Each row was made from one walk, in order. Every step used is in the known rows, and no mark comes twice. Write each row's walk.
Known rows:
pumob-lisoti: [-0.26  2.04 -1.16 -3.82 -2.86  2.12 -3.56 -2.06  0.55  1.08  1.61 -0.57
 -1.40  0.17 -4.88 -0.22 -1.42 -3.27 -0.17  2.84 -2.33 -0.20  1.57 -3.48
 -1.32  2.27 -4.55  1.20 -2.63]
lolum-pumob-vugol-bure: [-0.41 -0.65 -2.34 -2.30 -4.52  1.61  1.01  1.28  4.52  4.58  0.69 -1.75
 -1.72 -3.28 -3.22 -2.02 -1.37 -4.64 -2.33  0.95  3.23  1.36  2.15 -0.36
 -1.15  6.43 -1.27 -3.13 -1.16]
bure-lolum-pumob-lisoti: [-0.02  1.58 -1.19 -4.58 -2.74  2.58 -3.62 -2.65 -1.79  1.39  2.07 -1.73
 -1.73 -1.37 -3.49 -1.25 -0.06 -5.39 -1.82  2.65 -1.47  0.25  1.79 -4.88
 -0.97  1.00 -3.96 -1.87 -2.40]
lolum-bure: [ 0.65  0.21  0.43 -3.41 -2.20  1.66 -0.19 -0.45  0.93  2.13  0.55 -0.03
 -0.13 -2.26 -1.86  0.21 -0.16 -2.74  0.29 -0.14  0.86  0.10  2.14 -3.00
 -1.73  1.82 -2.42 -1.26 -1.69]
lolum-pumob-vugol: [-2.25  0.13 -1.90 -1.73 -3.25  1.06  0.06  0.85  5.01  1.94  0.20 -0.10
 -1.72 -3.20 -3.53 -0.43 -0.01 -4.74 -2.24  1.47  1.53 -0.42  2.31 -2.24
 -0.08  4.72 -3.33 -0.37 -0.85]
goli-bure-lolum-pumob-lisoti: [-0.50  1.50 -0.96 -4.38 -2.13  2.09 -3.93 -2.38 -0.83  1.90  3.02 -2.66
 -1.73 -0.24 -5.26 -2.17  0.52 -4.93 -1.14  2.01 -0.82  2.03  1.89 -5.11
 -0.93  3.06 -4.55 -1.92 -1.87]
pumob-lolum-bure-goli: [ 0.65 -0.66 -0.90 -3.28 -5.99  2.43 -0.24 -1.92 -2.57 -0.88  1.45 -0.46
  0.63 -4.53  0.92 -0.25 -0.72 -2.87 -2.56  0.32  0.06  0.25  2.26 -2.57
 -1.51  2.45 -4.04 -0.22 -1.83]
lisoti-pumob-lolum-bure-rebino: [ 1.02 -0.79 -0.68 -4.87 -2.70  2.25 -2.66 -1.98 -0.18 -0.62  2.34 -0.39
 -2.12 -5.98 -1.54 -2.11  1.74 -3.92 -0.29  1.85 -0.86  1.39  2.02 -3.57
 -4.96  3.36 -3.11  1.40 -0.36]
nubufa-bure-lolum: [ 1.52 -0.27  0.86 -2.75 -4.79  1.17 -1.32 -1.56 -3.31  0.70  1.48 -0.53
 -0.84 -0.18 -2.78  1.30  0.00 -4.87  0.01  2.34 -1.34  0.04  4.56 -0.50
 -2.04  4.16 -1.57  2.01 -1.37]
goli-bure: [-1.00 -0.14 -0.28 -1.45 -1.97 -0.09 -0.78 -0.49  2.78  2.33  2.48 -0.71
 -0.21  0.49 -5.64 -0.46  0.29 -2.13  1.26  1.26 -0.24  1.03  1.86 -1.54
 -0.91  5.45 -4.43  2.09 -1.42]
lisoti-bure-lolum-pumob-vugol: [-2.14 -0.36 -2.03 -3.57 -4.48  0.34  0.28  0.21  0.97 -0.08  1.43 -2.98
 -0.11 -3.40 -3.28 -0.25 -0.64 -7.16 -2.32  0.37  0.72  0.79  2.84 -2.64
 -2.61  4.33 -3.70 -1.41 -0.50]
rebino-bure-lisoti-pumob: [ 0.16  1.16 -1.13 -5.38 -0.47  2.85 -2.87 -2.96 -0.94  0.25  4.66 -3.13
 -1.27 -0.65 -2.76 -1.00 -0.63 -5.34  2.53  1.33 -1.82 -0.99  2.33 -3.30
 -4.16  4.55 -6.61 -0.59 -1.67]
pumob-lisoti-bure-goli: [-0.64  1.85 -2.49 -5.00 -4.63  1.92 -0.77 -2.94 -4.76 -1.39  3.67 -3.46
  1.63 -1.67 -3.21  1.09 -3.46 -3.72  0.81  0.81 -2.03  0.53  1.98 -3.95
 -3.04  3.74 -5.11  1.41 -2.47]
lisoti-bure: [-0.14  1.01 -1.21 -3.62 -2.48  0.01  0.76 -1.33 -0.76  0.13  2.31 -2.23
  1.32 -1.50 -3.53  0.99 -2.69 -3.82  2.29  0.49 -0.44 -0.62  1.29 -2.12
 -3.25  3.28 -3.01  2.02 -1.81]
goli-bure-lolum-pumob-vugol: [-2.73 -1.03 -1.21 -1.90 -3.97  0.18 -0.87  0.83  3.54  1.64  1.63 -1.67
 -1.08 -1.90 -4.78 -1.30  1.34 -5.69 -2.95  0.87  0.90  1.80  3.20 -2.09
 -0.72  5.75 -4.48 -1.35 -0.13]
bure-lolum: [-0.26 -1.39  0.04 -2.38 -4.31 -0.05 -1.49 -1.46 -1.80  0.77  1.42 -0.12
  0.61 -1.06 -2.48  0.61  0.19 -4.43 -1.07  2.15 -2.69 -0.63  3.09 -0.92
 -2.45  2.39 -4.49  1.08 -1.95]
lolum-pumob: [-0.31  0.81 -0.76 -2.44 -1.31  1.41  0.11 -1.23  1.53  2.80  1.14 -0.19
 -1.23 -2.98 -2.00 -0.52  0.16 -3.41  0.10  1.97  1.29 -1.23  1.00 -3.13
  0.09  2.79 -2.35 -0.40 -1.98]
vugol-pumob-lisoti: [ 1.09  2.50 -2.05 -4.78 -1.50  2.06 -2.52 -1.50 -1.95  4.33  1.25 -1.18
 -1.88 -0.69 -6.37 -0.79 -2.26 -3.45 -0.23  2.39 -1.98  0.62  0.98 -2.78
 -0.37  3.22 -4.77  2.31 -3.49]
lisoti-pumob-lolum-bure: [ 1.62  0.03 -0.09 -4.36 -2.40  2.23 -0.61 -2.68  0.36 -0.34  2.07  0.26
 -1.86 -4.99 -0.19 -2.33  0.16 -4.63 -1.98  1.36  0.66 -0.19  0.38 -2.95
 -3.14  2.55 -3.61  0.40 -2.31]
rebino-bure-lolum: [ 0.92  0.29 -0.56 -3.90 -4.05  1.93 -3.17 -0.27 -1.41  1.39  2.75 -2.07
  0.32 -0.22 -1.63 -0.13  0.39 -4.25  1.15  1.11 -2.17 -0.19  3.91 -1.58
 -2.75  3.49 -4.61 -1.67 -1.33]
vugol-bure-lolum: [ 1.12 -2.17 -0.43 -2.65 -5.25  0.54 -0.52 -0.92 -2.15  3.12  1.94 -1.57
  0.51 -1.26 -2.28 -0.92 -1.16 -4.48 -1.72  1.39 -0.92  1.04  3.02  0.60
 -3.32  4.23 -2.54 -1.80 -2.13]
rebino-bure-nubufa: [-0.57  2.80  0.23 -3.71 -0.51  2.07 -2.75 -1.27  1.44  4.16  5.42  0.53
 -0.92  0.84 -2.40 -0.58  0.14 -2.83  3.85  1.41  0.81 -0.07  1.52 -0.20
 -0.89  6.31 -2.86 -0.58 -1.37]

Which walk is each row?
[ 0.60 -0.16 -1.17 -2.90 -2.82  1.33 -1.20 -3.43  0.42 -1.14  2.75  0.86
 -1.82 -4.13 -1.13 -2.16  0.06 -4.83 -2.05  3.77 -1.64 -1.68  0.12 -1.15
 -2.77  3.78 -5.23  3.76 -2.69]
lisoti-pumob-lolum
[ 1.02  0.41 -0.50 -2.24 -5.33  2.15  0.62 -1.96 -3.87  0.39  2.06 -0.49
  0.07 -1.32 -1.71  1.97 -1.38 -2.63  0.84  1.97 -0.23 -0.23  4.22 -0.89
 -0.76  5.62 -2.32  3.31 -1.78]
nubufa-bure-goli
[ 1.19  0.94 -1.36 -4.98 -3.45  3.01 -2.96 -2.13 -1.98  3.29  2.27 -2.93
 -1.93 -1.38 -3.37 -2.40 -1.20 -5.40 -2.31  2.14 -0.07  1.50  1.84 -3.67
 -1.83  2.70 -2.42 -4.10 -2.45]
vugol-bure-lolum-pumob-lisoti
[ 2.56  0.44 -0.81 -4.48 -2.74  2.12 -0.22 -0.45 -1.42  3.22  0.08 -0.48
 -1.44 -4.40 -1.92 -1.54 -1.03 -3.63 -2.32  0.29  1.08  1.10  0.76 -1.95
 -0.84  2.31 -2.87  0.28 -2.20]
vugol-pumob-lolum-bure
[-1.94 -0.40 -0.15 -2.58 -2.19  0.43 -2.67 -1.86  0.70  0.86  2.82 -2.73
 -0.20  2.01 -6.57  0.11 -0.74 -3.60  1.19  0.63 -1.55  1.46  2.50 -2.29
 -1.87  4.37 -5.65  0.17 -0.91]
goli-bure-lisoti
[ 1.30 -0.10  0.02 -3.49 -4.05  2.07 -1.30 -0.99  1.02  0.32  0.64  0.14
 -0.91 -3.65 -0.58 -0.89 -0.27 -3.59 -2.12  0.75  0.52  0.24  1.16 -2.32
 -1.59  1.24 -2.44 -0.58 -1.70]
pumob-lolum-bure
[-0.37 -2.53 -1.36 -2.35 -6.88  0.39 -0.66  0.74  0.87  2.44  1.04 -1.76
  0.18 -1.76 -3.36 -0.88 -1.20 -5.60 -3.79  1.06 -0.57  1.75  3.93  1.22
 -3.39  5.93 -3.06 -1.98 -1.27]
pumob-vugol-bure-lolum
[-0.74 -0.59 -0.11 -2.60 -1.87  0.37 -0.91 -1.26 -0.27  2.50  2.70 -1.77
 -0.70 -1.48 -3.56 -1.44  1.58 -4.53 -0.82  1.21  0.81  1.26  2.19 -3.00
 -0.76  3.90 -3.81 -1.28 -1.16]
goli-bure-lolum-pumob
[ 0.91  0.97 -1.60 -5.11 -2.54  3.15 -3.89 -3.47 -0.85 -1.78  3.98 -2.69
 -2.04 -1.95 -1.38 -2.22 -0.77 -6.00 -0.35  2.45 -1.97 -0.79  1.14 -2.53
 -3.90  3.87 -6.40  0.19 -1.67]
rebino-bure-lisoti-pumob-lolum
[ 0.58  2.24 -3.24 -5.82 -3.38  1.90  0.08 -2.53 -6.80  1.34  3.28 -4.16
  1.40 -2.26 -4.52  0.50 -4.27 -3.87  0.55  0.38 -1.52  1.12  1.69 -3.47
 -2.26  4.54 -5.47  2.28 -3.05]
vugol-pumob-lisoti-bure-goli
[-0.04 -0.54 -0.50 -3.89 -3.94 -0.32 -0.27 -1.78 -3.69 -0.69  2.61 -2.73
  1.96 -1.43 -2.82  0.83 -1.58 -5.39  0.40  0.66 -2.13 -0.03  2.63 -1.59
 -4.27  2.65 -3.88  0.74 -1.70]
lisoti-bure-lolum
[ 0.00  2.82 -1.37 -4.28 -1.55  2.96 -2.89 -2.32  0.75  2.17  1.55 -1.13
 -2.33 -1.47 -3.87 -1.19 -0.80 -3.96 -0.30  2.78 -0.20 -0.22  1.00 -5.02
  0.02  1.66 -3.35 -0.97 -2.47]
lolum-pumob-lisoti
[-0.76 -2.00 -2.42 -3.27 -4.26  1.23 -1.26  0.33  2.78  2.39  2.57 -1.61
 -1.83 -4.41 -4.64 -2.27  0.22 -4.31 -0.41  2.12 -0.15  2.31  3.40 -0.41
 -5.44  8.43 -2.77  0.87 -0.32]
lisoti-pumob-vugol-bure-rebino
[-1.22  0.41 -1.88 -3.65 -4.19  2.16 -1.84  1.48  2.86  1.59  1.53 -2.29
 -1.26 -2.25 -2.31 -0.91  0.81 -6.08 -1.57  0.73  0.62  0.35  3.86 -2.52
 -1.18  4.99 -4.20 -3.55  0.00]
rebino-bure-lolum-pumob-vugol
[-0.20  1.22  1.27 -3.53 -1.97  1.69 -1.91 -2.44  0.57  2.13  3.62  2.01
 -1.48 -2.35 -1.17 -1.47  0.26 -3.62 -0.67  1.13  1.91  0.93  0.08 -0.43
 -0.94  3.79 -1.64 -0.33 -1.62]
pumob-lolum-bure-nubufa
[-1.29 -1.55 -1.74 -2.82 -5.52  1.26 -1.36  0.21  1.99  2.18  1.12 -3.25
 -0.59 -0.23 -5.25 -0.43 -2.81 -5.35 -1.97  0.32 -0.37  1.72  3.46 -0.11
 -3.18  5.81 -3.75 -2.79 -0.87]
pumob-vugol-bure-lisoti
[ 1.68  0.43 -1.99 -2.88 -3.37  1.04 -0.74 -1.21 -1.29  2.92  0.33  0.19
 -1.56 -3.41 -3.14 -1.20 -1.55 -3.73 -2.56  2.66 -1.16 -0.46  0.40  0.01
 -0.18  3.89 -4.22  3.76 -2.76]
vugol-pumob-lolum
[-0.37  4.13 -0.98 -6.05  0.53  1.32 -1.71 -3.28 -3.43  4.33  5.59 -1.35
 -0.84  0.01 -6.42 -0.96 -3.32 -4.53  2.62  1.20  0.39  2.02 -0.51 -1.36
 -1.79  5.75 -2.94  2.27 -2.60]
vugol-pumob-lisoti-bure-nubufa
[-0.10  0.32 -0.75 -4.39 -2.44  0.81  0.40 -2.01 -3.15  0.85  2.60 -3.10
  0.64 -3.10 -1.75 -0.25 -0.91 -5.98 -0.02  0.63  0.43 -0.14  1.74 -3.41
 -2.55  2.16 -2.74 -1.68 -1.47]
lisoti-bure-lolum-pumob
[-0.73 -0.26 -0.34 -3.94 -0.80  1.24 -1.54 -4.09 -1.22 -0.25  3.52 -1.32
 -0.95 -1.27 -3.66 -0.51 -0.60 -5.44  0.38  2.34 -2.27 -1.20  1.52 -2.69
 -4.06  3.72 -6.34  1.74 -2.22]
bure-lisoti-pumob
[ 0.97 -0.74 -1.04 -4.27 -4.47  2.68  0.25 -3.44 -3.22 -1.52  2.96 -0.46
  0.09 -6.01  1.30 -1.35 -0.21 -3.89 -2.70  1.01  0.14 -0.09  1.56 -2.87
 -2.99  3.41 -5.31  0.62 -2.47]
lisoti-pumob-lolum-bure-goli
[ 0.35  0.94 -1.84 -3.53 -4.46  2.83 -1.16 -0.66 -1.89  0.96  3.21 -2.02
  1.24 -1.32 -0.33  0.68 -0.93 -2.03  1.97  0.64 -1.15 -0.76  3.50 -2.05
 -1.52  4.97 -5.34 -0.37 -1.65]
rebino-bure-goli
[ 0.01  1.30 -0.93 -4.44 -2.75  2.79 -3.90 -0.88 -0.17  0.97  2.74 -3.59
 -0.25  1.41 -3.41  0.53 -1.33 -4.01  2.82  0.51 -1.88 -0.33  3.33 -2.84
 -2.48  3.38 -5.12 -2.65 -0.82]
rebino-bure-lisoti
[ 1.01  0.32 -0.23 -2.95 -3.66  1.63 -2.50 -0.52 -0.77  1.36  1.73 -0.43
 -2.13 -1.24 -4.48  1.16  0.72 -2.61  3.27  2.79 -1.09  0.88  4.55 -1.54
 -2.80  5.87 -0.07  3.81  0.09]
nubufa-bure-rebino
[-0.23 -0.41 -0.36 -2.75 -2.55  1.05 -0.67 -1.67 -1.31  1.93  1.64 -0.66
 -0.51 -2.89 -1.35 -0.60  0.86 -5.10 -1.53  1.89 -0.16 -0.57  2.22 -2.70
 -0.80  1.97 -3.28 -1.36 -1.81]
bure-lolum-pumob
[ 1.00 -1.06 -0.65 -3.18 -3.55  1.53  0.18 -1.14 -1.71  4.12  1.93 -1.92
 -0.70 -2.93 -1.21 -1.77 -0.34 -5.10 -2.09  1.37  1.44  0.86  2.13 -1.34
 -1.77  3.64 -1.50 -3.72 -1.82]
vugol-bure-lolum-pumob
